Each row comes from the steps of one path. Every step used is in the known rows, and no mark comes twice. Write the path behind each row, first mark first.
Known rows:
mupo, kiroz, punid, povod: [-1.46  0.45  0.22  0.43 -0.38 -1.33  1.87  3.10  0.33  0.20 -1.39  0.09
  0.94 -1.09 -0.28  1.49  1.19 -0.01 -1.06  1.28  1.86 -2.22  0.87]
povod, mupo, kiroz, punid, mumu, buziza: [-1.28 -0.33  0.80  0.41 -0.20 -0.99  1.07  0.06  3.72  0.55 -1.47  1.00
  1.30  1.57 -1.16  1.41  3.18  0.30 -0.16  0.39  1.44 -2.25  0.19]
povod, punid: [-0.23 -0.60  0.75 -1.02  0.33 -1.37  1.77 -1.31  2.02 -0.21 -1.07 -0.21
  0.95 -0.27 -0.10  1.92  1.45 -0.85  1.19  0.07  0.92 -1.58 -0.69]
povod, banip, mumu, mupo, kiroz, punid: [-0.68 -0.91 -0.47  1.60  0.62 -1.84 -0.06  1.21  3.47  0.46  0.55  1.04
 -1.22 -0.56 -0.83  2.54  4.15  0.45  0.16  0.82  0.54 -3.39 -1.37]
buziza, mumu, mupo, kiroz: [-0.26  0.38 -0.60  0.10  0.77 -0.21  2.02  2.12  3.40 -0.82  0.42  2.16
 -0.70  0.25 -0.13 -0.82  2.45 -0.20 -1.42  0.66  1.07 -1.92 -0.73]
povod, mupo, kiroz, punid: [-1.09  1.37  0.67  1.11  0.57 -1.41  1.36  1.67  2.53  0.38 -0.89 -0.37
  1.20 -0.41 -1.23  3.11  0.55  0.06 -0.33  0.65  0.95 -1.87  0.41]
povod, buziza, mumu, mupo, kiroz: [ 0.26  0.05 -0.24  1.11  0.91 -0.90  2.25  1.76  4.42  0.03  0.33  1.44
 -0.84  1.23 -0.70  0.28  2.47 -0.07  0.28  0.22  0.51 -2.06 -1.46]
banip, povod, mupo, kiroz, punid, mumu: [-1.95  0.50  1.11  0.79 -0.01 -1.74  0.87  0.75  2.38  0.60 -1.37  0.69
 -0.11 -0.96 -0.80  1.86  1.31  0.97 -1.23 -0.20  1.98 -2.99  0.42]
kiroz, punid: [-0.81  0.29  0.03 -0.14 -0.54 -0.62  0.52  1.32  1.89  0.10 -0.95 -0.66
 -0.45 -0.55 -0.14  1.60  1.01 -0.94  0.58  1.03  1.21 -1.94  0.08]
mupo, kiroz, punid, mumu, buziza: [-1.36 -0.78  0.20 -0.50 -0.35 -0.10  0.57  0.52  2.62  0.60 -0.71  0.39
  0.53  0.51 -0.54 -0.19  3.11  0.24 -0.13  0.93  1.75 -2.56  0.17]
mupo, kiroz, punid, povod, buziza: [-0.91  0.12  0.53  1.45 -0.23 -1.89  2.09  2.82  1.51  0.74 -1.56 -0.85
  0.64  0.00 -0.71  2.62  1.04  0.25  0.68  0.86  1.29 -2.47  0.17]
mupo, kiroz, punid: [-1.24  0.79  0.21  0.21  0.16 -0.47  0.92  2.39  1.30  0.38 -0.13 -0.90
  0.51 -1.43 -0.74  1.61  0.55  0.15 -0.40  1.28  1.28 -2.14  0.34]
kiroz, mupo: [-0.39  0.22  0.10 -0.67 -0.86 -0.67  0.43 -0.10  3.19  0.10 -0.73 -0.16
  0.91 -0.87 -0.05  1.36  2.76 -0.63  0.10  0.36  1.08 -1.49  0.50]
povod, buziza, mumu: [ 0.04 -0.16 -0.14  0.29  0.17 -0.54  1.61 -0.69  3.34  0.06 -0.05 -0.08
 -0.98  0.83  0.18  0.26  0.67 -0.59  1.32  0.27  0.57 -1.63 -0.97]
mumu, mupo, kiroz, punid: [-0.71  0.51  0.04  0.55  0.30 -1.11  1.10  3.67  3.14 -0.08 -0.75  0.76
 -0.33 -0.15 -0.94  1.47  2.57 -0.20 -0.22  0.96  1.15 -2.32 -0.32]
mumu, mupo, kiroz, punid, povod: [-1.08  0.14  0.04  0.67 -0.25 -1.90  2.09  4.75  1.98 -0.51 -1.88  1.61
  0.08  0.24 -0.59  1.12  3.52 -0.38 -1.10  1.07  1.67 -2.53  0.25]
buziza, mumu, mupo, kiroz, punid: [-0.95  0.31 -0.64  1.36  0.56 -0.53  1.52  4.07  4.15  0.26 -0.39  1.26
 -1.35 -0.34 -0.78  0.33  2.56 -0.27 -1.27  1.24  1.66 -2.32 -0.57]
povod, banip, mumu, mupo, kiroz: [-0.06 -0.71 -0.46  0.29  0.95 -1.38  0.45 -0.25  2.33 -0.29  1.34  2.13
 -0.48  0.01 -0.25  1.30  4.23  0.56  0.25  0.26  0.07 -3.08 -1.47]
buziza, mumu: [-0.50  0.26 -0.55 -0.53 -0.05  0.27  1.33 -0.38  2.06 -0.60  0.31  0.81
 -0.74 -0.17  0.63 -0.88  1.08 -0.85 -0.46  0.76  1.10 -1.55 -0.27]
banip, povod, mupo, kiroz, punid: [-1.70  1.99  0.65  1.04  0.77 -1.75  1.13  0.59  2.42  1.06 -1.59  0.23
 -0.12 -1.54 -1.23  3.74  0.23  0.68 -0.72  0.18  1.33 -2.13  0.17]
povod, mupo: [-0.19  0.98  0.68 -0.73  0.17 -1.30  1.55 -0.95  2.18 -1.00 -0.82  0.89
  1.06  0.87 -0.13  1.79  1.09 -0.87  0.49 -0.13  0.28 -1.28 -0.01]
buziza, mumu, mupo, kiroz, punid, povod, banip: [-0.67 -0.67 -0.64  1.90 -0.25 -2.68  2.41  3.80  2.73  0.39 -1.05  2.25
 -0.77  0.41 -0.23  1.76  5.52  0.00 -1.05  1.19  1.50 -2.75 -0.50]

Write each row's path:
[-0.43 -0.94 -0.37  1.92 -0.82 -2.39  2.30  3.35  4.73  0.19 -2.55  1.43
 -1.99  1.80 -0.51  1.05  3.75 -1.12  0.36  0.78  1.40 -2.48 -0.98]	kiroz, punid, povod, buziza, mumu, mupo
[-0.48 -0.18  0.38  1.40 -0.21 -2.70  2.47  4.27  3.13  0.42 -2.21  0.81
 -0.07  1.22 -1.23  2.29  3.21 -0.33  0.52  0.56  1.06 -2.63 -0.49]	mumu, mupo, kiroz, punid, povod, buziza
[-0.41  0.03 -0.24  2.32  0.58 -1.31  1.76  3.55  5.10  0.99 -0.70  0.35
 -1.58  0.69 -1.30  1.47  2.30 -0.07  0.27  0.79  1.05 -2.52 -1.37]	povod, buziza, mumu, mupo, kiroz, punid
[-0.38  0.84 -0.17  1.02  1.00 -1.31  1.91  0.92  4.16  0.64 -0.56  1.92
 -2.14  0.11 -0.58  0.62  1.82  0.52 -0.34 -0.36  0.79 -2.45 -1.61]	banip, povod, buziza, mumu, mupo, kiroz
[-1.07  0.45  0.59  0.80 -0.82 -2.45  2.01  1.52  1.95 -0.24 -2.81  0.78
  0.79  0.75 -0.44  2.62  2.01 -1.03 -0.16  0.64  1.30 -1.74  0.71]	kiroz, punid, povod, mupo
[ 0.04  0.71  0.05 -0.71  0.57 -0.68  1.71  2.13  2.14 -1.22  0.17  1.67
  0.38  0.24 -0.20  0.14  2.44 -0.26 -0.33  0.40  0.60 -1.98 -0.45]	mumu, mupo, kiroz
[-0.58 -1.34  0.30 -0.26 -1.42 -1.30  0.54  2.57  3.65 -0.87 -1.05  1.24
 -1.23  1.11 -0.06 -0.60  4.29 -1.07  0.11  0.46  1.64 -2.99 -0.31]	kiroz, punid, mumu, mupo
[-0.68 -1.71 -0.65  1.34 -0.68 -2.85  0.47  1.32  2.77 -0.10 -1.54  2.15
 -1.69  0.68 -0.04  2.05  5.63 -0.66  0.22  0.81  0.90 -3.39 -1.10]	kiroz, punid, povod, banip, mumu, mupo
[-1.19 -0.86 -0.10  2.27  0.24 -2.05  1.17  3.31  3.60  0.60 -1.62  1.19
 -0.99  0.57 -1.28  1.81  3.03  0.13 -0.10  0.73  1.12 -3.31 -1.06]	banip, mumu, mupo, kiroz, punid, povod, buziza
[-0.45  1.47  0.84 -0.16  0.95 -1.00  1.96  0.23  1.57 -0.73  0.08  0.75
  2.00  0.02 -0.58  1.81  0.48  0.26 -0.26 -0.01  0.49 -1.48  0.25]	povod, mupo, kiroz
[ 0.18 -0.74  0.14 -0.79 -0.89 -2.25  1.98 -0.59 -0.21 -0.77 -0.60  1.17
  0.97  0.72  1.11  1.65  3.77 -0.52  0.87  0.27  0.49 -2.05  0.09]	punid, povod, banip
[-0.51  0.46 -0.14  0.33  0.21 -0.81  1.36 -1.65  3.07  0.90 -0.69  0.53
 -2.21 -0.21  0.15  0.79  0.16 -0.09  0.54 -0.31  0.86 -1.96 -1.18]	banip, povod, buziza, mumu
[-0.15 -0.24 -0.14  1.25  0.29 -1.48  3.21  2.84  3.37 -0.38 -1.04  2.42
 -0.53  1.46 -0.33 -0.14  3.18 -0.16 -0.47  0.30  1.07 -2.20 -0.91]	punid, povod, buziza, mumu, mupo, kiroz
[-0.49 -1.63 -0.69 -0.46 -0.14 -1.47  0.56 -3.67  1.57  0.18 -0.83  2.35
 -0.09  1.37  0.70  0.94  5.14 -0.26  0.75  0.47  0.26 -2.37 -0.90]	punid, povod, banip, mumu, buziza
[-1.36 -0.19 -0.08  2.45 -0.11 -1.46  2.48  3.09  2.48  1.21 -1.33 -0.11
 -0.37 -0.16 -0.63  1.33  1.25  0.25 -0.38  1.16  1.73 -2.38 -0.07]	mupo, kiroz, punid, povod, buziza, mumu
[-0.01  0.04 -0.70 -0.26  0.07 -0.37  1.64  1.02  3.61 -1.21 -0.31  2.26
 -1.57  0.94  0.35 -1.06  3.09 -1.27 -0.47  0.64  0.90 -1.74 -0.99]	buziza, mumu, mupo
[-0.23 -0.87  0.42 -0.89 -0.22 -0.74  1.61  2.14  1.94 -1.60  0.43  2.22
  0.35  0.87  0.13 -1.39  3.45  0.00 -0.81 -0.01  1.32 -2.89 -0.23]	punid, mumu, mupo, kiroz
[-0.78 -0.45 -0.67 -1.15  0.43  0.46 -0.35 -3.55  2.95 -0.12 -0.26  1.26
 -0.62  0.56  0.00 -0.41  2.17 -0.59  0.52  0.64  0.42 -1.97 -1.07]	banip, mumu, buziza
[-1.53 -0.97 -0.37  1.61 -0.02 -1.81  0.68  1.00  0.54  0.82  0.01  0.48
  0.05 -1.30 -0.21  2.47  3.18  0.72 -0.33  1.22  1.30 -3.28 -0.12]	mupo, kiroz, punid, povod, banip, mumu
[-0.85 -0.34  0.19  0.98 -0.55 -2.38  1.77  2.01  0.27  0.56 -0.63  0.07
  1.15 -0.66 -0.02  3.07  3.33  0.47  0.11  1.04  1.15 -2.60  0.33]	mupo, kiroz, punid, povod, banip
[-0.55 -1.56  0.93 -1.09 -0.23 -2.39  1.42 -0.81  3.42 -0.60 -1.91  2.37
 -1.42  0.50  0.02  0.32  4.26 -0.39  0.04 -1.04  1.76 -2.97 -1.38]	banip, povod, punid, mumu, mupo
[-1.42 -1.15 -0.64  1.17  0.26 -1.55  0.49 -0.98  2.05  1.49 -1.00  1.07
  0.22  0.07 -0.54  2.20  4.60  0.64 -0.02  1.24  1.02 -2.99 -0.56]	mupo, kiroz, punid, povod, banip, mumu, buziza
[-0.90 -1.13  1.03 -0.65  0.52 -2.08  1.80  0.15  2.92 -0.46 -1.31  2.25
 -0.39 -0.38 -0.46  0.51  3.71  0.69 -0.73 -0.86  1.88 -3.18 -1.13]	banip, povod, punid, mumu, mupo, kiroz
[ 0.06 -1.15  0.37 -1.65 -0.92 -1.04  1.12  1.12  2.70 -2.09 -0.10  2.32
 -0.62  1.67  0.57 -1.50  4.01 -0.99 -0.04 -0.01  1.11 -2.56 -0.44]	punid, mumu, mupo
[-0.32 -2.25  0.78 -1.82 -0.15 -1.08  1.28 -2.99  3.35 -0.06 -1.44  0.98
  1.01  1.74  0.03  0.15  3.89 -0.62  1.31 -0.21  1.42 -2.06 -0.87]	povod, punid, mumu, buziza
[-1.02  0.72 -0.31  2.19  0.68 -1.68  1.35  2.37  5.10  1.60 -1.45  0.91
 -2.90 -0.43 -1.40  2.01  1.93  0.50 -0.18  0.25  1.33 -2.77 -1.60]	banip, povod, buziza, mumu, mupo, kiroz, punid
[ 0.58 -0.48 -0.30  0.55  0.10 -1.02  1.84  0.78  4.86 -0.40 -0.54  1.50
 -1.81  2.04 -0.20  0.04  2.90 -1.05  1.15  0.06  0.38 -1.90 -1.66]	povod, buziza, mumu, mupo
[-0.36 -1.18 -0.39  0.57  0.38 -2.28  1.46  0.89  1.31 -0.74  0.17  2.89
 -0.01  0.29  0.18  1.11  5.25  0.47 -0.58  0.40  0.57 -3.12 -0.95]	punid, povod, banip, mumu, mupo, kiroz
